Every row comes from one small tree of marks. Brackets hold a mark, then the marks that hang from it, in alphabetical order. Every link used is in the known rows. Which tree was each row made from?
(in the rows, 128 means zero)
Known rows:
{fepi {rilete {benesim {zite dopi}} siboret}}: [110 126 107 115 138 110  97  92 145 140 110 149 167 129 133 109 120 173
 141 107  44  98 133 175 112 131  95 136 147 137 185 101 154 121 154 130]
{rilete {benesim {zite {dopi sabonep}}} siboret}: [136  97 105 120 113 139 104 105 131 140 131 162 179 128 103 111 141 174
 134 102  69 111 131 151 132 131  98 108 139 121 162 117 149 111 149 136]
{benesim rilete zite}: [ 88 142  98 155 119 145 130 117 151 139 138 137 123 127 196 113 121 153
  94 173 114  96 135 152 112 113 122 108 112 171 100 159 144 126 149 119]
{zite benesim}: [137 128 116 148 126 120 136 143 129 142 132 100  90  98 118 140 132 126
 158 137 157 132 102 123 106 134 131 116 121 109 133 109 122 118 104 126]
{vusiv rilete}: [102 132 169 112 109  98 138 106  90 129 118 117 106 145 141 143 137  98
 130 136 159 157  99 108 125 119 135 167  86 107  97 159 128 130 120 118]
{fepi {rilete {benesim zite}}}: [102 152 122 125 131 130 101 112 157 145 124 137 142 137 160 116 126 168
 132 135  66 100 131 175  87 115 124 148 152 155 183 106 144 123 150 114]
{fopa {vusiv {rilete benesim siboret}}}: [122 122 175  95 129 128 125  79  74 142 110 132 152 154 115 150 134  62
 115  98 153 156 143 115 134  96 137 172  95 113 144 133 134 140 154 137]
{siboret {rilete {benesim {zite {dopi sabonep}}}}}: [104 111  87 148 112 164 124 139 163 163 124 139 117 137 139 121 141 164
 145 104  58 117 138 158 104 117 108 118 125 114 143 107 145 113 131 122]
{vitet dupib}: [141 134 121 142 116 148 142 162 149 120 150 109 107 127 147 128 140  83
 112 150 201 143 113 110 108 131 148 108 125  97 124 142 153 139 109 137]
{siboret {rilete {benesim {zite dopi}}}}: [ 98 109  90 148 121 162 133 127 160 185 117 143 122 140 150 122 139 154
 163 111  72 108 131 151 100 111 107 131 116 102 148 123 148 113 137 119]
{benesim {rilete siboret} zite}: [ 86 129  92 140 130 130 118  93 137 124 133 146 149 125 177  99 125 147
 103 155 104  91 139 162 114 120  95 105 116 156 103 168 149 122 159 137]
{fepi {rilete benesim siboret}}: [114 137 127 105 144 114  98  99 143 123 133 133 160 130 120 101 126 139
 165 119  65 102 135 179  79 119 101 154 159 119 191 106 145 126 144 140]
{vudepa vusiv}: [138 166 128 138 112 152 133 142 137 124 104 129 125 115 138 123 140  88
 146 156 171 155 120  93 131 120 126 136 159 123 143 142 114 123 134 118]
{benesim {zite dopi}}: [112 133 112 147 107 131 134 117 124 141 108 143 135 118 150 144 129 170
 100 133 145 123 105 126 161 132 132 100 121 139 120 138 157 116 125 102]
{dupib {vitet {fepi {rilete siboret}}}}: [148 130 115 119 177 144 115 158 122  91 122 116 154 123 103 123 150 121
 135 137 151 131  90 178  82 129 140 127 171 141 114 132 113 136  94  94]
{zite dopi}: [141 127 132 142 105 117 149 138 119 124 127 126 124 106 113 147 118 138
 134 134 161 136 106 115 158 133 138 110 119 108 124 121 153 129 103 116]
{dupib {vitet {fepi rilete}}}: [149 138 121 128 169 153 122 176 132 102 127 110 137 124 116 133 147 125
 129 149 161 136  88 171  80 124 156 130 170 150 111 128 109 138  87  84]
{rilete {benesim {zite dopi}} siboret}: [132  93 106 119 122 139 113  92 129 161 121 164 186 132 113 111 137 165
 151 108  85 103 124 147 130 123  97 120 130 109 167 135 153 111 152 131]
{fepi rilete}: [100 171 136 124 131 106 115 123 136 100 130 113 117 120 146 126 120 132
 130 143 122 119 120 164  98 124 129 141 153 141 154 110 145 132 119 119]
{dupib {vitet fepi}}: [162 125 124 132 158 171 134 182 119 110 136 113 140 124 105 135 160 112
 135 155 198 141  80 151  87 118 161 120 160 133  92 151 108 133  82  83]
{rilete benesim siboret}: [137 109 130 107 127 143 112 105 125 137 150 145 173 133  96 102 146 119
 180 121 110 105 124 152  86 109 103 145 142  87 171 141 140 117 141 143]
{vusiv {fopa siboret} rilete vudepa}: [117 108 191  60 127  18 151  65  48 133 109 138 112 196 103 148 115  82
 146 103 195 157 151  40 175 137 143 191  59 104  73 200  89 113 118 143]
{sabonep {dopi {zite {benesim {rilete siboret}}}}}: [101 108 157 152 114 124 121 141 110 108 162 114 114  97 122 117 102 144
 135 117  93 106 169 134 175 140 127 139 116 148 120 117 127 138 140 136]
{fopa siboret}: [113 170 135 127 117 121 142 106 110 113 149 135 134 139 110 156 104 122
 128 128 200 117 135 132 125 113 138 104 121 130 136 156 137 116 106 145]
{vudepa siboret {vusiv fopa {rilete benesim}}}: [168 139 194 110 122 129 134 102 137 172  62 150 153 171 139  99 153  54
 137 119 135 152 130  21 163 138 123 241 122 113 141 140  69 133 175 151]
{siboret rilete}: [ 85 142 108 141 126 147 138 132 137 133 132 114  99 131 141 125 145 106
 161 126 137 122 121 151  87 109 112 137 123  91 122 139 142 119 108 126]
{vitet fepi}: [145 159 135 110 136 155 137 157 111  87 152 112 117 118 127 148 129 123
 107 173 154 137  73 161 128 111 150 101 158 130 105 159 123 144 101 101]
{dopi sabonep {zite {benesim rilete}}}: [117 106 141 160 115 137 116 158 129  94 180 114  80  83 122 135 120 176
  98 113  92 146 158 127 131 149 148  82 111 163  93  74 120 130 116 128]
{zite {benesim rilete} {dopi sabonep}}: [159 101  91 171 107 103 145 175 158 130 137 104  75  75 115 139  96 169
 121 131  87 139 138 118 146 160 123  66 102 144 100  61 126 132 108 139]
{rilete {benesim {zite {dopi sabonep}}}}: [138 113 115 138  98 155 118 136 152 157 134 149 148 129 127 129 133 183
 121 123  85 118 126 140 127 123 133 110 136 140 154 108 143 114 139 114]
{vusiv fopa {vudepa siboret}}: [158 129 195  90 143  80 143 101 103 127 116 126 137 167 105 116 160  84
 141 128 216 135 126  40 154 145 151 205 126 101 104 159  88 125 124 148]
{sabonep dopi}: [110 157 158 136  92 131 130 155 115 100 148 107 122 122 125 123 120 112
 135 148 149 109 133 142 160 118 139 158 151 138 137 142 135 135 125 121]
{sabonep {dopi {zite benesim}}}: [106 121 173 153 105 133 125 153 105 112 158 108 103 100 116 138 114 146
 136 115 123 120 151 124 181 139 149 144 128 145 129 110 125 133 127 117]

Which tree is each row?
[119 113 155 150 111 138 112 155 111  87 171 114  86  86  99 149 138 174
 105  97 121 159 138 119 140 154 155  87 126 146 110  73 121 119 105 120]
{dopi sabonep {zite benesim}}
[143 106 154  86 114 102 124  88 100 147  81 154 152 158 119  94 141  59
 168 115 103 151 143  62 157 129  97 203 115  98 135 170  90 114 167 132]
{vudepa {vusiv fopa {rilete benesim siboret}}}
[103 115 163 164 107 133 127 157 118 116 165 109  97  98 136 128  99 146
 131 127  99 109 166 128 174 136 145 140 113 157 116 112 123 139 135 123]
{sabonep {dopi {zite {benesim rilete}}}}
[103 108  85 149 123 118 132  98 137 136 119 154 151 113 165 112 109 167
 101 142  91  96 140 146 151 135  93  90 101 151  99 149 159 126 154 134]
{benesim {rilete siboret} {zite dopi}}
[164 142 114 113 150 158 123 184 173 111 151 107 110 132 158 127 113 116
  94 162  97 137 101 165 100 127 148 101 163 129 147 119 134 164 122 125]
{vitet dupib {fepi {rilete benesim}}}
[165 131 108 102 160 149 114 166 161 101 148 115 132 130 140 117 117 110
 102 149  86 131 104 172 102 132 126  96 164 117 152 124 137 161 129 139]
{vitet dupib {fepi {rilete benesim siboret}}}
[159  90  82 159 115  94 136 154 145 119 135 112  96  74 100 126  98 163
 127 117  79 134 138 126 148 164 100  64 104 133 104  67 129 130 113 152]
{zite {benesim {rilete siboret}} {dopi sabonep}}
[115  97 136 152 123 130 109 142 119  86 176 120  97  83 110 127 123 172
 103 101  85 142 161 133 135 153 130  79 113 153  95  79 123 126 121 138]
{dopi sabonep {zite {benesim {rilete siboret}}}}
[153  84  83 162 131  92 149 134 142 151 122 117 103  80 115 129  93 148
 155 127  99 119 130 119 144 154 100  85  89 113 111  95 134 132 121 146]
{zite {benesim {rilete siboret}} dopi}
[148 147 106 104 160 133 121 162 145  73 141 106 118 121 146 125 116 103
  82 152 119 140  97 169 117 142 127  87 162 122 128 134 140 164 115 135]
{vitet dupib {fepi {rilete siboret}}}
[148 124 110 130 168 168 111 168 146 132 121 126 154 136 128 124 151 152
 128 144 124 121  93 178  75 119 152 131 170 162 128 125 110 131 110  80]
{dupib {vitet {fepi {rilete {benesim zite}}}}}
[128 147 155 100 108  87 143  89  88 131  82 149 125 162 130 129 113  60
 134 116 162 158 149  49 180 129 118 176 102 125 115 179  89 114 145 132]
{vudepa {vusiv {fopa siboret} rilete}}
[ 87 121  95 142 125 171 125 122 160 177 125 139 122 149 157 115 150 142
 163 119  79 103 132 161  76 102 107 141 125 104 151 136 142 112 138 121]
{siboret {rilete {benesim zite}}}
[135 122 175  97 151  88 146 103 116 142 107 125 124 174 113 110 163  80
 155 115 190 132 137  52 141 142 136 209 120  86 100 155  89 122 125 153]
{vusiv fopa {vudepa {siboret rilete}}}
[130 105 187  77 144 100 128  78  65 152 106 128 144 168 105 158 140  68
 134 100 177 173 147  83 134 105 146 183  85 103 130 139 118 142 152 144]
{fopa {vusiv {rilete benesim siboret} vudepa}}
[165 109 105 158 103 105 139 170 134 122 126 102  84  77  88 153 114 165
 129 111 120 155 113 110 156 164 132  74 120 124 122  59 130 121  92 127]
{zite benesim {dopi sabonep}}
[170 172 173 128 127 144 137 117 143 132  79 141 154 143 133 100 155  58
 122 134 185 137 128  39 165 142 127 201 161 125 142 139  84 128 154 147]
{vudepa siboret {vusiv fopa}}
[129 157 177 120 157 140 143 112 111 144 102 111 128 154 122 162 151  68
 108 112 229 160 144  82 131 111 164 169 124 115 130 117 118 149 133 154]
{fopa {vusiv {vudepa {siboret rilete}}}}
[151 159 115 116 151 142 130 182 158  84 144  98  98 122 161 137 113 108
  77 167 129 147  93 161 115 136 149  90 162 134 124 128 138 166 110 122]
{vitet dupib {fepi rilete}}
[ 99 132  93 143 121 140 142 103 144 170 124 155 135 154 129 148 103 160
 147  93 114 100 156 144 121 111 111 102 104 121 152 135 144 109 125 146]
{fopa {siboret {rilete {benesim {zite dopi}}}}}
[142 162 136 116 111 117 139 110 111 117 103 150 139 142 119 120 117  74
 139 128 173 137 155  71 169 125 122 149 143 131 139 170 100 108 137 132]
{vudepa {vusiv {fopa siboret}}}
[133 110 119 140 106 154 125 121 147 176 126 153 151 133 137 130 133 172
 140 131 100 109 118 135 126 115 131 124 127 127 159 127 148 115 144 111]
{rilete {benesim {zite dopi}}}
[110 126  88 164 101 131 132 139 155 123 134 141 118 110 172 124 108 185
  69 149  85 114 142 141 152 136 122  74 113 181  88 118 151 128 140 121]
{benesim rilete {zite {dopi sabonep}}}
[113 141 141 109 151 132 147  95 108 170 125 136 131 177 102 178 109  90
 140  83 189 140 191 109 117  89 151 134  99 118 154 130 123 129 131 163]
{fopa {siboret {rilete benesim}} {vusiv vudepa}}
[108 114  80 148 112 117 121 114 142 109 129 149 144 110 151 111 112 179
  79 133  73 107 147 153 154 144  96  71 114 166  95 126 155 125 147 139]
{benesim {rilete siboret} {zite {dopi sabonep}}}
[129 149 114  93 159 141 101 123 133 103 132 133 152 130 137 123 120 163
 111 147  52 109  98 203 111 118 114 114 174 149 152 132 128 139 141 115]
{vitet {fepi {rilete {benesim zite} siboret}}}
[114 120 144  86 138  62 151  89  88 129 128 136 114 178  96 134 123  94
 168 104 187 126 167  75 147 129 130 161 100  96 100 184 101 105 109 148]
{vusiv {fopa {siboret rilete}} vudepa}
[130 110  94 149 140 110 133 128 140 138 140 108 101  95 132 114 117 122
 159 144 114 111 131 137  98 136 100 107 106 117 116 117 123 127 128 150]
{zite {benesim {rilete siboret}}}
[118 136 108 149  96 129 124 133 128 114 120 139 128 114 135 145 131 183
  79 123 127 134 111 132 164 142 133  81 132 155 116 116 151 115 120 107]
{benesim {zite {dopi sabonep}}}
[158 116 114 118 176 156 110 162 134 115 130 124 165 131  99 116 151 126
 151 136 125 124  97 179  68 123 139 137 172 137 134 126 109 134 104  97]
{dupib {vitet {fepi {rilete benesim siboret}}}}
[145 163 195 115 150 134 142 110 100 135 110 114 139 149 115 166 149  70
  97 124 252 163 137  73 141 114 176 164 128 128 131 117 118 150 134 149]
{fopa {vusiv {vudepa siboret}}}
